Known rows, with every way that one mark hangs from another:
nipu[mekur[guma[bamom] sapuz sivi]]: [-1.59  1.83 -0.26  1.35 -3.50  2.45 -1.05  1.11 -2.46  4.06 -2.42 -0.65
 -0.31  1.43 -3.32  1.60  0.37  0.96  1.66  5.68]
bamom[guma]: [-0.43  2.93  1.14 -0.73 -0.62 -0.83 -4.24  1.86 -1.62 -0.14  0.33  1.82
 -2.28  4.90 -2.00 -0.79 -1.40 -1.76 -0.66 -2.58]
sapuz[mekur[guma]]: [-1.16  2.23 -0.14  1.50 -0.90 -1.21  0.23  1.37 -1.04  2.33 -0.22 -0.52
 -3.00  2.27 -3.58 -0.49  0.13 -1.05 -0.96 -2.26]
bamom[guma[mekur]]: [ 0.62  2.21  0.23 -2.03 -0.66 -1.94 -0.88  1.21 -1.35 -0.31  1.91  1.74
 -1.56  3.32 -3.44 -1.63  0.09 -1.02  0.16 -2.29]
sapuz[mekur]: [ 1.34  2.03 -1.42  0.34  1.17 -0.20  0.57  3.13 -1.16 -0.63 -0.42  1.44
 -3.18  2.87 -4.71  0.21 -0.86 -1.61 -0.66 -2.40]
mekur[fatebot ratev]: [ 1.16  0.21 -3.10 -0.57  0.84 -1.57  0.63  0.42 -1.12 -0.90 -0.68  1.91
 -0.51  3.80 -1.14  1.70 -0.46 -1.59  0.34 -5.48]
sivi[mekur[fatebot ratev sapuz]]: [-0.49 -0.24 -1.80 -0.76  1.02 -0.47  1.83 -1.22  0.39 -0.08 -0.09  3.32
  2.05 -0.01  1.29  1.21  0.99 -0.36 -0.91 -4.48]
mekur[guma ratev]: [-1.15  1.44 -0.89  0.25 -1.95 -2.67 -1.49 -1.44 -1.32  3.34 -0.77 -0.02
 -1.77  3.58  0.04 -0.30 -0.15 -1.35  0.62 -3.47]
ratev[mekur[guma[bamom] sapuz sivi]]: [-0.26  1.99 -0.55  2.63 -3.27  1.92  1.39 -0.19  1.23  4.68 -0.97 -2.25
  0.95  0.47 -2.99  0.32  0.57  1.22 -0.24  3.23]
sivi[mekur]: [ 0.05  2.97  0.49 -1.29 -0.59 -0.83  0.07  2.60 -0.82 -1.46 -1.57  5.08
 -2.36  1.34 -2.49 -0.56 -0.87 -1.52 -0.94 -3.20]
sivi[mekur[fatebot ratev]]: [ 0.22  0.11 -1.93 -1.44  0.51 -2.10  2.82 -0.03  0.28 -1.32 -0.44  4.43
  0.33  1.34 -1.21  0.39  0.42 -1.02 -0.52 -6.38]
guma[bamom mekur[fatebot ratev sivi]]: [ 2.75 -0.55 -4.24 -0.83 -1.48 -0.29  5.28 -0.40  0.98 -0.91  0.42  0.94
  2.15  2.13 -5.25  0.47  1.64  0.73  2.55 -0.82]
bamom[guma[mekur[fatebot sapuz sivi]]]: [-0.26  0.48 -1.69  0.97  0.32  0.75  0.42 -0.94  0.52  0.97  1.96  0.43
  3.31  1.48 -1.86 -0.25  1.57 -0.71 -0.43 -0.10]
sivi[mekur[fatebot guma[bamom] sapuz]]: [-2.44  1.96  1.49 -0.07 -3.99  1.32  1.44  0.76  0.16  0.28 -1.07  1.05
  1.50 -0.68 -1.01  1.01  1.22  1.85 -1.11 -0.87]
nipu[mekur[ratev]]: [ 1.11  0.43 -2.66 -1.93  1.12 -1.81 -0.12  1.39 -3.74  1.17 -1.54  2.82
 -3.11  3.59 -2.89  1.73 -0.98 -1.38  1.87 -2.00]
sapuz[mekur[fatebot guma[bamom] sivi]]: [-0.64  1.03 -1.41  2.89 -2.76  1.30  3.22  1.26  1.19  1.23 -0.48 -1.46
  0.54  2.06 -6.18  0.35  1.16  0.65 -0.16  0.24]
bamom[guma[mekur[fatebot ratev]]]: [ 0.67 -0.50 -2.07 -2.12  0.56 -3.18  1.82 -1.44 -0.26 -0.23  2.91  1.10
  1.08  3.19 -2.17 -0.71  1.46 -0.53  0.54 -5.38]
nipu[mekur]: [ 0.91  2.25 -1.39 -1.39  0.66 -0.51 -0.95  4.21 -4.53 -0.34 -2.51  3.43
 -4.19  3.32 -4.39  2.04 -1.79 -1.76  0.91 -0.49]
bamom[guma[mekur[ratev sivi]]]: [ 0.82  0.13 -2.04 -0.63 -0.29 -2.22  0.41 -2.72  0.89  2.33  2.47  1.09
  1.14  3.35 -2.74 -2.62  1.42 -1.18  1.47 -1.49]
sivi[mekur[fatebot guma ratev sapuz]]: [-2.96 -0.12 -0.58  0.39 -1.03 -1.46  1.51 -2.97  0.46  2.84 -0.03  1.30
  2.28 -0.61  2.31  0.48  1.86  0.07 -1.19 -4.40]
fatebot[mekur[ratev sivi]]: [ 1.92 -0.09 -2.13  1.71  2.26 -1.91  0.40 -2.20 -0.19  2.14 -1.90  1.34
 -2.28  2.15 -2.87 -2.00  0.66 -2.84  0.89 -1.65]
sapuz[mekur[fatebot guma ratev]]: [-1.06 -0.60 -2.52  1.50  0.27 -2.50  2.88 -1.35  0.08  2.42  0.84 -1.13
 -0.33  2.29 -2.21  0.42  1.52 -0.62 -0.59 -5.38]
mekur[fatebot guma ratev sivi]: [-1.35 -0.03 -2.83  2.62 -1.28 -1.61  0.79 -2.48  0.46  3.46 -0.96 -0.12
  1.36  3.16 -0.72  0.29  0.79 -1.58  0.45 -3.08]

Rows:
[ 1.41  0.65 -3.57  2.85  1.74  1.50  2.73  0.73  1.11  1.66 -1.00  0.68
  1.88  0.60 -2.50  1.96 -0.11 -1.12 -1.49 -0.93] : ratev[mekur[fatebot sapuz sivi]]
[ 2.32  0.58 -2.03 -2.54 -1.56  0.32  2.17 -0.55 -0.74  0.05  0.95 -0.13
  0.68  1.21 -2.00  0.71  1.23  1.81  2.28  0.51] : guma[bamom mekur[ratev sapuz]]
[-0.28  2.43  0.49  0.66 -3.23  0.96  0.97  0.84 -0.20  3.37 -0.66 -2.20
 -0.77  0.61 -2.50  0.99  0.15  1.72 -0.76  0.97] : ratev[mekur[guma[bamom] sapuz]]
[-0.56  1.21 -1.02  1.14 -4.27 -0.20 -0.23 -1.73  0.51  3.44 -1.10 -0.96
  0.15  3.61 -2.41 -0.68  0.63  0.31  1.95  0.76] : mekur[guma[bamom] ratev sivi]
[ 1.40 -1.15 -4.78  2.21  2.16 -0.48  3.55 -0.73  1.37  0.78  0.29  0.77
  1.16  2.68 -3.90  0.54  0.97 -1.48  0.18 -3.45] : sapuz[mekur[fatebot ratev sivi]]
[ 0.50  1.30 -0.75 -1.59  0.05 -1.93  0.99  1.38 -1.03 -1.57  2.02  1.74
 -0.03  2.96 -3.70 -0.44  0.53 -0.82 -0.41 -4.01] : bamom[guma[mekur[fatebot]]]
[ 1.96  1.01 -3.66  0.62  0.39 -0.42  3.67  1.54 -0.13 -1.17 -0.55  2.27
  0.72  1.85 -4.93  0.41  0.50 -1.75  0.72 -1.61] : guma[mekur[fatebot sivi]]
[ 1.01  1.46 -0.71  2.89  2.22  1.04 -1.41 -0.44 -0.88  1.93 -2.47  0.73
 -1.64  0.56 -1.93 -1.01  0.29 -2.46 -0.49  1.45] : fatebot[mekur[sapuz sivi]]
[ 1.40  1.09 -2.58  0.93  1.89  0.57  2.37  1.84 -0.31  0.36 -0.61  0.63
  0.31  0.73 -1.90  2.66 -0.56 -0.64 -1.93 -3.10] : ratev[mekur[fatebot sapuz]]
[ 0.16 -0.27 -1.96  0.05  0.15 -0.61 -0.48 -3.85  0.93  3.51  2.73 -0.13
  2.84  2.11 -0.20 -1.77  2.02 -0.53  1.07  0.31] : bamom[guma[mekur[ratev sapuz sivi]]]
[-1.92  0.66 -1.77  2.94 -1.49  0.05 -2.11 -3.78  0.19  5.83 -0.72 -1.21
  1.54  2.17  1.81 -0.10  0.86 -1.23  0.63  0.39] : mekur[guma ratev sapuz sivi]
[-2.22  1.61 -1.05  2.33 -1.11  1.02 -1.84  0.09 -2.82  5.29 -2.38  0.19
 -0.62  1.37 -1.53  1.45  0.12 -1.17  0.74  3.64] : nipu[mekur[guma sapuz sivi]]
[-0.70  2.92  0.28  1.72 -4.86  1.04 -1.17  1.13 -0.20  2.01 -2.05 -0.36
 -0.88  3.34 -3.93 -0.42 -0.32  0.02  1.01  2.10] : mekur[guma[bamom] sivi]
[ 1.18 -0.43 -1.94  2.48  2.72 -0.30 -0.45 -3.27 -0.09  3.28 -1.50  0.04
 -0.51  0.75 -0.50 -1.14  1.10 -2.14  0.50  0.08] : fatebot[mekur[ratev sapuz sivi]]
[ 1.66  0.28 -2.94 -1.63  0.73 -1.21  1.36 -1.44 -1.17  1.25  1.01  0.67
  0.33  1.22 -0.24  0.38  0.98 -0.43  1.33 -1.61] : guma[mekur[ratev sapuz]]
[-1.63  0.55  0.12 -1.21 -3.81 -1.63  3.15 -0.92  0.79  0.51 -0.41  1.58
  0.75  0.90 -1.95 -0.08  1.56  1.59  0.18 -4.04] : sivi[mekur[fatebot guma[bamom] ratev]]
[-0.09  1.50 -0.66  0.61 -0.33  0.63 -1.46 -0.98  0.15  2.21  1.87  0.49
  1.67  1.85 -1.79 -1.53  1.02 -0.85  0.21  1.69] : bamom[guma[mekur[sapuz sivi]]]
[ 0.33 -1.32 -4.65  1.09  2.12  0.86  1.19 -0.76 -1.92  2.41 -1.43  1.59
  1.79  1.83 -1.24  3.11  0.55 -1.04  1.38  0.29] : nipu[mekur[fatebot ratev sapuz sivi]]
[-0.29  2.12 -1.35  2.95 -1.52 -1.06  1.64 -0.06  0.84  4.69 -1.33 -0.17
 -1.18  1.69 -3.82 -0.82 -0.15 -1.63 -0.80 -0.68] : ratev[mekur[guma sivi]]
[ 0.37  2.40 -0.46  1.99 -3.80  0.32  2.36  0.91  1.14  3.57 -1.34 -1.05
 -0.82  1.75 -5.51 -0.41  0.00  0.60  0.09  1.37] : ratev[mekur[guma[bamom] sivi]]
[-1.05  1.62 -0.30 -0.69 -3.11 -0.01  1.33  3.40 -3.66  0.34 -2.18  0.57
 -2.17  2.56 -5.26  2.70 -0.22  0.92  1.06  0.12] : nipu[mekur[fatebot guma[bamom]]]
[-2.04  1.23  1.25 -0.96 -4.04 -0.04  0.45 -2.16  0.52  2.90 -0.16  0.39
  1.05 -0.09  0.58 -0.53  1.69  2.04  0.35 -0.46] : sivi[mekur[guma[bamom] ratev sapuz]]
[-3.10  1.71  0.78  0.92 -1.63 -0.23  0.65 -0.19 -0.30  1.40 -0.99  1.80
  1.14 -0.79  0.84  0.66  1.05 -0.30 -2.04 -2.98] : sivi[mekur[fatebot guma sapuz]]
[-1.07  0.69 -2.32  4.09 -0.41  0.56  2.48 -0.96  1.14  4.72 -0.81 -1.39
  2.19  0.12 -1.36  1.36  0.82 -0.76 -1.64 -0.73] : ratev[mekur[fatebot guma sapuz sivi]]
[ 1.19 -0.25 -4.14  1.41  0.76 -0.63  1.07 -0.71  0.36  0.40 -1.04  1.94
  1.17  3.67 -1.83  1.03 -0.05 -2.01  0.75 -3.26] : mekur[fatebot ratev sivi]
[ 1.36  0.58 -3.53  1.25  0.72  1.09  2.71  0.29 -0.08  0.06 -0.16  1.27
  2.41  0.47 -2.37  1.32  1.07 -1.06  0.32  0.19] : guma[mekur[fatebot sapuz sivi]]
[-0.18  2.68  2.39  0.60 -2.54 -1.14 -0.37  1.04 -1.89  1.20 -2.37 -1.01
 -4.51  1.60 -4.52 -1.54  0.50 -0.10  0.14 -0.18] : fatebot[mekur[guma[bamom]]]
[-1.30  1.12 -1.19  2.03 -0.26 -1.16  2.06  1.51 -0.69  1.05 -0.18 -0.54
 -1.47  2.03 -3.62  0.73  0.64 -0.98 -1.42 -3.98] : sapuz[mekur[fatebot guma]]
[ 3.00  0.46 -3.17 -1.28 -2.13 -0.37  3.54 -0.56  0.69  0.29  0.25  0.90
  0.63  2.44 -5.17 -0.82  1.11  0.56  3.09  0.87] : guma[bamom mekur[ratev sivi]]
[-1.64  1.92 -1.13  1.72 -1.63 -0.57 -0.93  1.27 -2.90  4.11 -2.68  1.42
 -2.40  2.63 -3.94  0.64 -0.43 -1.81  1.21  1.89] : nipu[mekur[guma sivi]]
